Known rows, with every way that one mark hangs from another:
(k245 (k788 (k643 k478))): [  1   0   0  -3   3   0  -3   8   6   2  -8  -5  -6   8  -2   0  -3   0
  -2   4   3  12   1  -2   0  -1   0  -5  -3   2   5 -14   6  -3   1  -2
   0   2  -1   1   1]
(k359 k36 k245): [  3  -3   0  -4  -2  -3  -1   3   7   2   3   0   1 -14   0   4   5   0
   0   2   1  -3   0  -4  -4  -3   2  -6  -1  -2  -1   1  -2   3   1   4
   1  -3   1  -1  -4]
(k36 (k788 k245 (k643 (k423 k156)))): [ -6   0 -11  -6  -6  -2  -4   2  11  -5  10  -8  -6   5  -2   3  -1   2
   2   1   1   8   2  -3   9  -3  -1  -4  -8  -2   1  -7   0   3   0   0
   3  -6  -3  -2   1]
(k643 (k423 k36 k156 (k245 k788)) k478): [  5  -5  -8   0  -3   4  -4  -4   4  -3   3  -9  -8   7  -5   9   2  -6
  -1   3  -1  21  28   7  15  -5  -5 -17  -6   1   6   1   1  -3   0   8
   2  -6  -1   1  -2]
(k156 (k788 k245 (k643 k423))): [-6  4 -5 -7 -4 -4  1  7 10 -5 12 -7 -3  2  0 -1 -1  1  1  2  4 16 11 -4
 -4 -4  0 -1 -7  0  2 -2  0  3  2  0  1  5 -4 -2 -1]
(k359 (k245 k788) (k643 (k423 k36) k478)): [  1  -1  -6  -8  -5   0  -7  -9  13   3   3  -9  -4 -19  -2   7   1   0
  -1   4   0  25  17   4   0  -4  -2 -18  -6   0   1  -9  -2   0   6   8
   7  -1   1   1  -5]
(k423 (k156 k359 (k788 (k643 k478))) k245): [  6  -3  -4  -4  -7  -4   3  11   9   0   5  -5 -13   3  -3   8   5   5
   9   4   7  13  24  -2   8  -9   1  -7  -5   0  12 -15   7  -2  -1   1
  -2  -2  -3   1  -1]
(k36 (k788 k245 k643)): [-3  2 -4 -6  1 -4 -1 -2  8 -1  8 -3 -5  2  1  0 -2  4  6  0  4  5 -8 -6
  6  0  2  0 -5  0  0 -5 -2  0  2 -4  0  1 -2 -3  0]
(k359 k36 k245 (k643 (k423 k156) k478)): [  2  -4  -9 -10 -11   0  -7   3  15   4   5  -7  -5 -21  -3  14   7  -1
  -5   6  -1   2  13   0  -1 -13  -2 -17  -6  -2   2 -10   0  11   1   9
   6  -9  -1   2  -6]
(k788 k245 (k643 (k423 k36) (k478 k156))): [ -5   4  -4  -9   3   3  -1  -2  15  -2  10  -6 -12  -8  -3   2  -3   0
  -7   5   2  33   6  -2  11  -8  -6 -19  -7   0   3  -8  -1  -2   3   4
   5   6  -2  -1  -4]
(k788 k643): [-1  0 -1 -2  3  0 -1  5  0 -1  1 -3 -2  6 -1 -3 -3  1 -3  1  0 12 -1 -4
 -3  1  1  4 -2 -1  2 -6  3  0  0  0 -1  3 -1  1  1]
(k643 (k423 k245) k478): [ 2 -2 -3  2 -7  2  1 -3  2 -3  7 -5 -9  1 -1  5  0 -4  0  3  0  6 13  3
 15 -6 -1 -5 -3  1  0  1  2 -3  1  4  1 -3  0  0 -1]
(k788 k245 (k643 (k423 k156))): [ -7   2 -10  -7  -2  -2  -3  12   6  -6   9  -8  -3   9  -2   3  -2   0
  -1   3  -2  16   7  -3   3  -5  -2  -8  -6  -1   4  -4   1   8   0   1
   3  -2  -4  -1   2]
(k788 k245 k643): [-3  4 -3 -7  6 -4  0  9  3 -2  5 -4 -3  6 -1 -1 -3  2  1  2  1 14 -4 -5
 -1 -1  0 -3 -3  0  3 -4 -1  5  2 -3  0  4 -3 -1  1]
(k478 k36): [-1 -2  0  1  4  0 -2 -5 -3  2  0  0 -2 -2  1 -1  0 -1  5  0 -1  0  5  1
  4 -2 -1 -5  0 -1 -3  0  4 -2  1 -1 -1 -3 -1  0 -2]
(k643 (k478 (k36 k788) (k156 k359) k245)): [ -1   0  -3  -5  -7  -3   1 -16  17   8  -4   1 -15 -24   1  10  -2   6
  20   0   7   1   8   0  20 -13  -4 -12   1   0  -2 -31   7 -10   0  -3
   1  -6  -1  -2  -2]
(k245 (k788 (k643 (k478 k36)))): [ -1  -1   0  -1   7   0  -5   2   3   4  -8  -6 -10   5   0   0  -3  -1
   3   4   2  13   7   0   4  -3  -2  -8  -3   1   1 -14   9  -4   2  -3
  -1   0  -2   1   0]
(k788 k245 (k643 (k478 k36))): [ -2   1  -3  -6   7  -3  -2   3   5   2   2  -3 -11   2   0   2   0   1
   5   5   3  12  -3  -2   6  -6  -2 -12  -2   1   0  -4   4   2   4  -4
   1   2  -3  -1  -2]
(k423 (k156 k478)): [ 3 -4 -2 -2  4  0 -2 -3  6  0  1  0 -8  6 -2  3 11  0 -1  0  1  2  8  0
  3 -3 -2 -6 -1  0  2 -8  3  1 -2  2  3 -4 -1  0  2]
(k788 k245 (k643 (k478 k36 k156))): [ -3   2  -1  -8   9  -2   0   0   7   5   3  -2 -13  -3   0   1  -3   0
   5   6   3  16  -1  -3  12 -12  -5 -20  -3   0   0 -15   6  -1   1  -4
   2   3  -2  -1  -3]
(k423 k156 (k245 k788)): [ 6 -4 -4  0  1 -1 -1  4 -6 -1  1 -5 -1 18 -1  4  0 -5  7  1  0  7 21  3
 10 -2 -2 -9 -2 -1  7 -2  3  0 -4  2 -1 -7 -1  1  3]
(k156 (k359 k36 k643) k423 k478 k788): [  1  -1   3  -9  -2   1  -3   2  30   3   7  -7 -13 -19   3   5  13   9
  -6  -2   9   8  22  -4  -8  -8   1  -9  -2   0   3 -23   2   3   3   5
   0  -1  -4   1   1]
(k245 (k788 k643)): [ -1   0   0  -2   4  -1  -3   8   0   0  -4  -6  -1  10   1  -3  -5  -1
   1   1   1  16   4  -3  -2   2   0   1  -2   0   5 -11   4  -1   0  -2
  -1   2  -1   1   3]
(k156 k359): [-2  1  0 -1 -4 -2  1  6  6  1 -4  0 -2 -3  1  2  0  6  5 -1  1  4  2 -1
  4  0  1  0  1  0  4 -8  2 -1  2 -2 -1  1 -1  0  1]
(k245 k788): [ 0  0  0 -1  1  0 -2  2  1  2 -5 -3  1  7  1 -1 -2 -2  3  0  1  2  6  1
  0  2 -2 -4  0  0  3 -4  1 -1  0 -1  0  0 -1  0  2]
(k423 (k156 (k359 k643) k478) (k245 k788)): [  6  -3  -2  -8   2  -2  -2   0   7   2   4  -6 -10   7  -1   8   7   0
   9   0   3  19  31   2  11  -4  -2 -13   0  -2  11 -25   7   2  -1   2
   1  -5  -3   3   5]
(k359 (k245 k788)): [ 3 -2 -1 -4  0 -6 -2  0  2  3 -2 -2  1 -3  0  1  1  1  7  0  1  5  3  0
 -3  1  0 -7 -1 -1  1 -7  1  1  2  2  2 -2  1 -1  2]
(k245 (k788 (k643 (k478 k156)))): [  1   0   1  -6   4   1  -2   5   8   6  -5  -4  -9   0  -1   0  -6  -1
   0   4   4  18   3  -2   7  -8  -4 -14  -3   1   5 -22   8  -5  -1  -1
   1   3  -1   1   1]
(k359 k36 (k245 (k788 k643))): [ 1 -2  1 -5  1 -3 -5 11  7  3  0 -5  0 -8 -1  0 -1 -1  0  3  2 12  5 -7
 -5 -2  2 -5 -3 -2  3 -9  2  2  2  3 -1 -1 -1  0 -1]

Rows:
[ -2   3  -4  -4   1  -2  -1   5   5  -1  -3  -7  -2   8   1   0  -8  -2
   8   1   3  16  10  -3  -4  -1  -1   3   1   0   5 -20   4   2   1  -1
   0   1  -2  -1   5]
(k478 (k245 (k788 k643)))
[  2  -3  -5  -1  -7   1  -1  -7   7  -3  10  -8 -13  -1  -1   3  -2   0
   1   2   4   9   8  -1  17  -5   1   0  -8   0  -1  -8   5  -8   0   2
  -1  -5   0   0  -1]
(k36 (k788 (k643 (k423 k245) k478)))
[  2  -1  -4 -10  -6   1  -4  -4  20   7   8  -2  -8 -16   0  10   5   2
  -2   3   7  -8  -2  -3   7  -8   0 -12  -4   0   0  -8  -4   5   3  -2
   2  -3  -2  -1  -5]
(k359 (k36 (k788 k245)) (k643 k478))
[ -2   5  -4 -12  -3  -1   0  -4  18   2   5  -7  -8 -19   3   8  -6   6
   7  -2   2  18  11  -2  -1 -11  -4 -12   2  -1   5 -34   1   5  -1   3
   3  -3  -2   0   5]
(k478 (k156 (k359 k643) k423) k245)
[  1  -1  -3  -8  10  -6   0  -1  10   1  10  -3 -13   8   0   3  12   1
   8   2   7  13  19  -4   0  -8  -2 -12  -5   0   2 -13   6   2   0  -1
   1  -1  -5  -2  -1]
(k423 (k156 (k478 k36) (k788 k245 k643)))
[-5 -1 -8 -2 -4  1 -4  8  3 -6  4 -8 -2  6 -3  0 -3  0 -4  2 -3 13 10 -2
  1 -4 -2 -1 -6 -2  4 -9  4  4 -2  4  1 -4 -2  1  2]
(k788 (k643 (k423 k156)))
[ -3   2  -8  -1  -9   1  -1  -3  11  -1   1  -5  -6  -8   0   6  -2  -2
   3   2   2   4  10   1   3  -8  -2  -2   0   2  -1 -11   1   1   2   3
   3  -2   0  -1   1]
(k643 k423 (k478 k245))
[ -2  -2   1  -1  -9   0  -1   0  16   2  -3   0  -5 -14   0   4   3   6
   5  -2   4  -9   2  -4   9  -2   3   1  -1  -1   1  -9   0  -5   1  -1
  -3  -6  -1  -1  -2]
(k156 (k359 (k36 k788)))
[  1   0   0  -1   6  -1   0 -16   5   2   2   0 -10  -5   3   3   6  -3
  11  -1   4   5  14  -1   4  -6  -3  -4   4   1  -4 -16   5  -2   1   0
   1  -3  -1  -2   0]
(k156 (k478 k36 k245))
[  0   1   3  -4  -5  -3   5   4  12   4   1   1  -5 -14   1   2   1   7
   9  -2   7   7  14  -2   5  -8  -2  -5   0  -1   5 -19   4  -6  -1  -1
   0   3  -1  -1  -1]
(k478 (k156 k359 k788))
[  2   3  -1  -7  -1  -3   5   0  14   7   6   1  -9 -13   0   6   4   3
   4   3   9   3   4  -1   8 -13  -3 -17  -3   1   2 -10   0  -2   0  -3
   4   4  -2  -2  -3]
(k643 (k478 (k156 (k788 k245))))
[  2   0  -7  -4  -4   1   0 -16  17  -5   9  -4  -9 -11  -2   7  11  -1
   1  -2   5  19  37   2  -3  -7  -3  -7  -4   1   3 -13  -1   0   0   9
   5  -3  -2  -2  -2]
(k643 (k423 k36 (k156 (k478 k245) k788)))
[ -5   4  -3  -9   0  -1   2  -1  13  -3  15  -6  -6 -15   0  -1  -4   1
  -3   1   5  33  18  -3   3  -8  -4 -15  -8  -1   3  -6  -2  -3   1   4
   3   7  -3  -3  -5]
(k478 (k156 (k788 k245 (k643 (k423 k36)))))
[ -1   1   2 -12  -6   0   0   7  26   5   7  -6  -8 -27   3   6   3   8
  -3  -1   6   9  18  -4  -4 -12  -1 -14  -3  -2   4 -24   2   4  -1   5
   0  -2  -4   0  -2]
(k478 (k156 (k359 k36 k643) k423 k788))
[ -4  -3  -6  -3 -13   3  -4  12  20  -1  -4  -6  -8  -7  -4   9   5   4
  -2   3   0   0  13   0  10 -11  -2 -11  -2   0   5 -10   3   3   0   3
   1  -7  -3   2  -1]
(k643 (k423 (k156 (k359 k36))) k478)
[ 3 -2  1 -3 -2  2  0  9 13 -4  6 -6 -8 -2  3  4  2  3  0 -2  1  7 11 -3
  6 -4  2 -9  0 -1  4 -2 -1  2  1  5 -5 -7 -2  0  2]
(k156 (k359 k36) (k423 k245))
[ -6   3  -2  -4  -9  -4   0  11  13  -4   4  -8  -4  -7   0  -1  -2   8
   2   0   4  16  17  -4  -1  -4   2   5  -5   0   4 -15   5  -4   3   2
  -1   4  -3  -1   0]
(k156 k359 (k788 (k643 k423)))
[ -1   2   1  -6   3  -7   2  -4  15   3   5   0 -14  -7   3   3  12   7
  15  -1   9   8  18  -2   5  -6  -1 -10   1   1   0 -12   5  -3   5  -3
   1   2  -4  -2  -1]
(k156 k359 (k478 k36) (k788 k245))
[  3   0   1  -5   1  -1   1   5  10   0   3  -8 -10   2   3   0  -5   3
   9  -2   1  21  16   0  13  -7  -4 -16  -1  -2   6 -19   3  -3  -1   3
  -1  -4  -1   0   6]
(k478 (k156 k359 (k423 (k245 k788))))
[ -1  -1  -5   1  -1  -2   0 -18   3   3   2   0  -5 -11   3   5  -2   0
  15  -2   4  -8   8   1   7  -4  -1   1   1   0  -6 -11   2  -6   0  -1
   0  -8   0  -3  -2]
(k478 (k36 k788) k245)
[  1  -2  -2  -2  -2   0  -2  -4  11   2   0  -3 -10  -3  -1   3   1   4
   0   2   5  -1  -7  -3   7  -3   2   0  -6   1   0 -12   3  -8   1  -2
   0  -2   0   0  -2]
(k36 (k788 (k643 k478)))
[  1  -2  -7 -11  -6  -7  -2   5   6   3   3  -3  -1 -15  -2  10   5   7
  10   2  -1  10  11  -1  -3  -5   0 -11  -1  -2   6 -18   1   8   0   3
   4  -5  -1   1   0]
(k423 (k156 (k359 k245 k643)))
[  8  -3  -3   0   2   2   1  -6  -5  -4   7  -2  -3   4  -3   6   4  -5
   1   1  -2  17  21   3   9  -1  -2 -11  -3  -1   5   9  -3   1  -2   7
   0  -5   0   1  -3]
(k423 k36 k156 k245)
[ 3 -2 -3  1 -4  2 -2 -2  4 -1  3 -8 -8  8  0  3 -2 -5  2  3  1 11 19  4
 16 -3 -2 -8 -4  1  2 -3  4 -4  1  3  0 -3  0  1  1]
(k643 (k423 (k245 k788)) k478)
[  3  -1  -3 -11  -8  -3  -4   7  25   6   2  -8  -9 -27   1  12   8   9
  -3   3   3   6   0  -3  -6 -10   2 -18  -2   0   3 -17  -1   7   5   6
   2  -6  -1   1  -2]
(k156 (k359 k36 k245 (k643 k478)) k423)
[ 1 -1 -3  1 -3  1 -2 -1 -1 -4  5 -8 -2 11  1  0 -5 -6  4  0 -1 12 22  3
 13 -1 -2 -2 -3 -1  1  0  3 -2  0  3 -1 -3 -1  0  2]
(k643 (k423 (k245 k788)))
[  9  -3   0  -3   2   4   2 -19  13   1  10  -4 -16 -14   0   5   3   2
  -1  -1   4  14   5   3  18  -8  -3 -22  -7   0  -1  -7  -3 -10   0   7
   2  -7   1  -1  -3]
(k643 (k478 (k156 (k423 (k36 k788) k245))))
[  5  -1   1  -3   4   2   3  -4   2  -1  10  -5  -9  -1   2   1  -3  -2
   0  -1   0  11   6   1   9  -7  -3 -13  -3  -2   0  -6   1  -1  -3   6
   0  -3   0   0   2]
(k478 (k156 (k423 k245)))
[-3  0 -4 -6  5 -4 -1 -7  5  1  7 -3 -8  0  2  0 -2  3  9  1  3  4 -2 -4
  8 -2  0 -3 -5 -1 -4 -6  2 -3  2 -5 -1 -3 -2 -3 -2]
(k478 (k36 (k788 k245 k643)))
[ -1  -1   0  -6  11  -4  -2 -13  11   2   9  -2 -15   1   2   0   7   2
   7   0   6   7   2  -5   9  -3   0  -5  -4   0  -4 -13   4  -6   3  -3
   0  -2  -3  -3  -1]
(k156 (k478 (k36 (k788 k245 k643))))
[ -7   2  -4  -6 -10   0  -4   2   9  -2   3  -6  -1 -12   0   2  -3   5
   2   0   0  13  16   1   3  -3  -1  -2  -2  -1   2 -14   2   3   3   2
   2   0  -2   2   1]
(k156 (k359 (k643 k423)))
[  0   0  -6  -5  -1   0  -2 -11   5   7   1  -3  -7 -14   1   9   0  -3
   8   4   3   6  14   2   0 -10  -4  -8   2   1  -1 -19   4   3   2   0
   2  -4  -1   0  -2]
(k359 (k643 (k478 k36 k245)))
[  2  -4   1  -4   7   0   1 -12   5   0  12  -8 -15  -4   3   0  -5   0
   7  -1   2  14   8  -2  14  -9  -3 -11  -8  -3  -4 -16   6  -9  -3   4
  -2  -8  -1  -2   0]
(k478 (k36 (k788 k643)) (k156 (k423 k245)))
